Each row was made from one path, in order. Every step used is in the known rows, and no mark comes twice. Write each row's path.
Known rows
tuke sufep semav tadu munop: 272,-52,-160,58,-94,-102,326,-79,-180,-227,110,104,-216,64,-83,165,-400,381,256,227,66,-149,86,115,410,46,18,172,-96,-110,-281,-60
semav rige tuke sufep: 424,-327,-111,300,222,-86,303,-8,45,-379,152,-147,-221,267,-29,37,-289,118,55,42,299,323,138,368,609,21,161,185,191,-140,-230,-144
zufos rige: 344,-76,179,55,98,-341,395,-234,64,-151,-7,44,-183,-170,-26,150,-267,62,184,68,-15,159,-12,-61,227,-72,-246,163,173,-86,-56,51
belaba sufep zufos: 162,70,146,123,139,-95,364,-125,8,-25,115,181,-232,-155,-83,366,-145,125,246,142,-9,165,108,-36,407,-40,-339,286,236,-171,5,167
rige semav tadu munop: 111,129,-212,133,-25,-104,271,62,-53,-176,58,-56,-174,38,8,217,-265,372,111,280,-82,-205,33,48,213,-112,22,219,-28,-51,-68,-31
rige belaba sufep munop tadu: 244,62,81,271,312,-45,315,-176,156,12,108,193,-302,19,75,417,-355,46,179,217,-127,468,202,-22,402,-72,-84,330,129,-122,142,227
bepati rige tuke sufep semav: 570,-155,-145,72,-39,-235,294,28,-369,-358,49,66,-142,156,-15,10,-424,3,49,133,212,99,92,266,641,84,216,144,206,-120,-332,-185
sufep tuke: 402,-115,57,290,-154,-232,269,-28,32,-102,-128,38,-92,184,-53,105,-442,-35,47,167,214,135,-14,106,128,-149,-167,102,151,-208,-197,26
sufep semav rige bepati: 552,19,60,307,72,-437,463,-98,-94,-317,4,-103,-228,207,111,57,-519,-54,279,-29,255,89,236,128,440,-59,-344,348,214,-191,-457,-14
rige zufos: 288,35,-16,277,-11,-184,454,-30,282,-120,-105,19,-433,-104,-7,207,-230,78,198,299,-84,164,-14,15,148,-17,-46,206,145,-143,56,88
munop rige: 360,53,-74,158,3,-232,335,-93,96,-388,120,-19,-259,45,58,102,-356,-26,209,195,-28,60,-140,177,334,-82,-166,66,91,-26,-163,-68
semav rige belaba sufep: 286,174,-3,367,163,-91,445,-205,43,20,203,75,-428,178,43,186,-233,201,188,82,33,62,121,-51,472,-7,-177,454,388,-134,-85,157
tuke sufep belaba rige bepati: 477,-35,10,152,7,-452,388,-291,-243,-144,172,-213,-196,112,151,186,-554,105,119,64,165,138,5,29,265,-14,-44,247,4,-559,-285,64
sufep semav tadu: 425,14,-48,80,13,-178,275,-102,-338,-233,2,220,-225,22,-16,248,-526,121,357,198,-89,-26,6,-41,399,-22,-133,22,-20,-98,-213,-33
belaba sufep tuke rige: 359,-101,-58,279,-142,-132,365,63,-54,-112,132,59,-155,260,-13,144,-383,102,-48,139,204,188,-46,29,79,-81,-142,221,462,-402,-276,143
zufos rige bepati: 402,34,268,79,135,-521,437,-301,-48,-216,78,-24,-162,-151,108,194,-365,-9,199,22,68,50,32,33,194,-123,-352,312,232,-167,-144,58
rige bepati: 407,66,124,202,91,-413,377,-127,-43,-239,69,-80,-182,7,106,244,-424,1,242,196,127,42,58,144,201,-133,-173,301,193,-196,-195,81
bepati rige semav: 290,167,-184,196,-14,-238,359,113,-141,-247,-51,6,-140,-25,88,57,-225,73,-7,330,17,-110,-50,82,293,-155,128,279,219,-105,-120,-90
sufep munop: 284,-155,-22,185,83,-232,276,0,298,-31,-23,39,-86,162,52,317,-511,127,148,192,7,454,245,39,282,-128,-205,133,65,-66,-140,51
bepati rige: 371,85,-34,185,6,-135,310,-50,-64,-276,-90,64,-275,-145,-13,115,-314,38,140,283,11,-38,-93,110,284,-27,-113,245,186,-32,-193,-41
zufos rige semav tadu munop: 119,122,-94,42,-3,-172,315,-74,-60,-152,76,3,-160,-71,17,161,-213,351,78,137,-142,-185,32,-37,206,-101,-117,236,0,-27,-24,-37
semav tadu munop: 170,60,-94,127,-19,-25,233,-67,-1,-175,30,-18,-269,-66,-72,247,-334,338,239,249,-93,-127,14,72,199,-23,-157,205,-36,-2,-114,10
belaba rige bepati: 393,146,125,230,82,-460,373,-150,-169,-126,54,-218,-118,-134,163,173,-475,53,153,65,91,189,69,20,133,-70,-256,217,106,-342,-266,11
semav rige: 361,-105,-22,366,164,-118,384,-45,224,-271,-39,-113,-319,132,-49,74,-322,93,230,67,163,204,119,112,368,-54,-229,253,158,-83,-246,3
munop rige belaba: 275,95,-34,213,35,-279,399,-225,58,-228,263,105,-314,212,197,176,-311,1,151,231,-114,61,-144,88,421,-78,-12,225,192,-5,-44,31
tuke rige semav tadu: 202,-40,-229,196,106,-138,339,110,-208,-316,219,111,-147,166,138,264,-355,275,63,313,-109,70,-121,7,217,-149,169,127,190,-222,-103,-3
semav tadu munop rige belaba sufep: 144,357,-124,146,-3,6,324,-264,-101,-88,361,162,-451,71,77,249,-260,301,190,194,-245,-283,-83,12,406,23,-201,344,171,-1,-2,58
tuke sufep: 312,-200,-26,163,100,-198,384,-98,32,-255,163,52,-179,24,-27,159,-287,222,194,308,230,122,10,192,376,-48,215,172,81,-225,-149,-5
tuke sufep munop tadu: 285,-277,30,235,330,-64,300,-94,254,-250,71,139,-173,-2,10,320,-389,76,189,294,113,585,166,199,429,-100,114,161,-89,-185,14,56
tuke rige belaba sufep zufos: 89,-14,96,191,158,-133,458,-144,-19,0,364,267,-274,107,110,422,-125,185,123,178,-71,288,13,-102,428,-12,-141,431,485,-243,-11,286

Which path is each row?
287,-131,-239,94,61,3,177,-61,-120,-469,329,-61,-227,155,7,108,-311,230,59,164,37,-25,-44,425,554,32,142,76,-8,-7,-143,-233 | semav tadu munop rige tuke sufep
239,106,-157,138,-123,-195,325,-34,205,-343,106,-162,-258,60,15,55,-272,108,170,192,-4,-76,-55,227,251,-36,-198,189,42,36,-207,-56 | tadu munop rige
269,185,156,103,108,-249,453,-354,-72,108,238,201,-330,-70,49,226,-178,183,142,76,-120,5,16,-178,340,-11,-195,387,386,-134,66,200 | zufos rige belaba sufep
264,-101,-111,312,-24,-173,503,69,285,-226,34,25,-403,56,67,219,-236,122,95,303,-55,318,-79,-2,69,-11,32,252,328,-266,-61,132 | tuke rige zufos
363,-50,-119,240,-89,-202,464,-180,100,-23,-12,-112,-450,10,28,131,-358,187,62,175,-51,282,-59,-116,199,90,49,149,-47,-499,-43,99 | tuke sufep belaba rige zufos
293,24,49,229,290,12,282,-75,167,-78,6,108,-255,-94,-40,365,-385,27,217,200,-62,468,215,46,338,-69,-192,235,51,-146,79,166 | belaba sufep munop tadu
342,-45,-251,131,-67,-348,392,-32,-233,-78,121,-201,-99,208,125,76,-383,216,-73,152,91,183,-22,-87,298,-81,298,124,-29,-533,-139,11 | tuke sufep belaba rige semav
438,10,74,380,179,-339,423,-126,90,-308,48,-162,-284,121,99,120,-416,-3,248,40,220,95,152,177,334,-100,-329,379,225,-169,-309,27 | semav rige bepati
373,-377,-44,369,430,41,233,-8,278,-363,62,-23,-217,211,2,221,-403,-1,77,86,162,732,299,338,634,-33,62,185,1,-97,-57,-62 | semav rige tuke sufep munop tadu
466,-167,-72,326,204,-107,227,63,67,-325,-11,-245,-253,276,-30,59,-359,-34,79,-46,137,365,173,248,484,-4,-99,178,262,-17,-193,-88 | semav rige tuke
272,-37,375,68,194,-489,442,-338,3,-210,119,107,-116,-195,94,300,-247,-40,207,-2,25,162,78,-10,323,-118,-479,348,241,-177,-74,97 | sufep zufos rige bepati
532,-248,-199,63,-23,-103,190,-121,-240,-321,90,-77,-281,307,-26,123,-449,19,-18,164,103,88,-79,249,529,58,249,191,137,-250,-176,-23 | bepati rige tuke sufep belaba
231,145,-230,159,60,-141,286,-21,-175,-397,188,121,-223,62,134,182,-351,135,144,274,-191,-152,-181,89,372,-182,-2,36,-32,-32,-30,-156 | munop rige semav tadu
166,186,-199,226,-106,-15,377,-88,268,-302,41,23,-534,-89,12,161,-232,192,186,267,-286,-129,-120,115,215,27,-236,182,-44,49,16,-75 | semav tadu munop rige zufos
144,169,-123,173,-16,-114,320,-249,3,-235,301,108,-373,168,154,220,-313,214,178,237,-221,-167,-136,105,399,-36,-89,258,50,77,-48,-22 | semav tadu munop rige belaba
175,196,-283,147,-135,-293,384,132,83,-317,132,-200,-128,160,110,12,-200,144,12,232,16,-148,-24,185,262,-160,46,233,70,-37,-137,-105 | tadu munop rige semav
293,318,-11,212,32,-88,380,-210,-170,4,159,219,-404,-51,68,193,-229,160,107,258,-96,-158,-37,-45,389,17,-78,462,409,-84,-38,120 | bepati rige belaba sufep
270,287,-38,175,37,-169,404,-237,-59,-87,333,146,-405,106,116,199,-256,100,171,180,-104,-96,-81,19,423,-26,-131,314,302,-73,-16,109 | munop rige belaba sufep
186,129,-110,188,-68,-234,381,-186,151,-195,258,-24,-314,216,155,130,-237,122,115,216,-85,-48,-70,129,368,-42,-55,328,147,43,-96,39 | tadu munop rige belaba
325,-166,-83,391,-184,-177,463,87,251,-157,-50,66,-328,195,43,130,-314,17,-73,240,57,315,-83,51,-8,-65,-63,196,344,-347,-115,103 | sufep tuke rige zufos
244,157,-145,260,-44,-85,430,-50,410,-75,64,117,-470,39,77,218,-331,88,114,186,-220,229,106,29,286,-38,-368,214,149,-67,41,12 | belaba sufep munop rige zufos
290,-18,-257,120,20,-151,300,-129,-382,-146,174,-3,-172,128,114,201,-452,321,42,200,-73,-3,-91,-95,359,-65,222,34,-156,-435,-84,-59 | tuke sufep belaba rige semav tadu
214,-93,-300,169,16,-295,397,70,166,-285,252,48,-45,299,217,112,-362,153,-41,248,77,215,105,217,488,-212,146,116,16,-142,-135,-151 | tuke sufep munop rige semav
383,-77,34,224,82,-411,432,-23,-51,-347,210,-94,-159,135,180,246,-432,47,145,195,152,190,-24,146,131,-123,-82,331,387,-333,-321,126 | tuke rige bepati
295,103,-131,136,30,-135,309,-73,196,-120,172,83,-228,132,78,212,-456,91,140,118,-93,213,140,101,390,-80,-388,148,129,-41,-132,-26 | belaba sufep munop rige
144,-84,305,109,199,-355,460,-409,84,-12,188,292,-210,-30,121,331,-143,66,136,68,-145,276,7,-162,466,-74,-222,332,260,-53,109,173 | sufep zufos rige belaba
231,56,-217,247,-56,-58,318,100,-322,-164,198,193,-128,231,80,213,-376,235,-64,223,-16,-69,-90,-21,160,-172,11,158,292,-349,-127,19 | belaba sufep tuke rige semav tadu
444,-41,-126,135,51,-193,178,26,-49,-428,140,-166,-201,190,51,95,-383,-142,54,63,-20,208,-44,327,460,-40,-46,16,197,38,-121,-153 | munop rige tuke
364,-267,-59,311,-138,-224,351,84,38,-230,51,20,-80,331,36,120,-433,19,-52,182,214,309,-89,127,49,-127,-48,140,354,-345,-311,80 | sufep tuke rige
101,200,-208,164,-55,-134,280,43,-155,-94,52,-163,-123,-71,51,154,-287,413,51,174,-120,-75,60,-64,156,-70,-43,175,-100,-175,-128,-72 | belaba rige semav tadu munop
231,87,-150,171,101,-144,278,15,-206,-226,90,111,-170,18,62,268,-356,218,157,306,-128,-74,-52,-4,293,-175,99,100,26,-110,-9,-58 | rige semav tadu
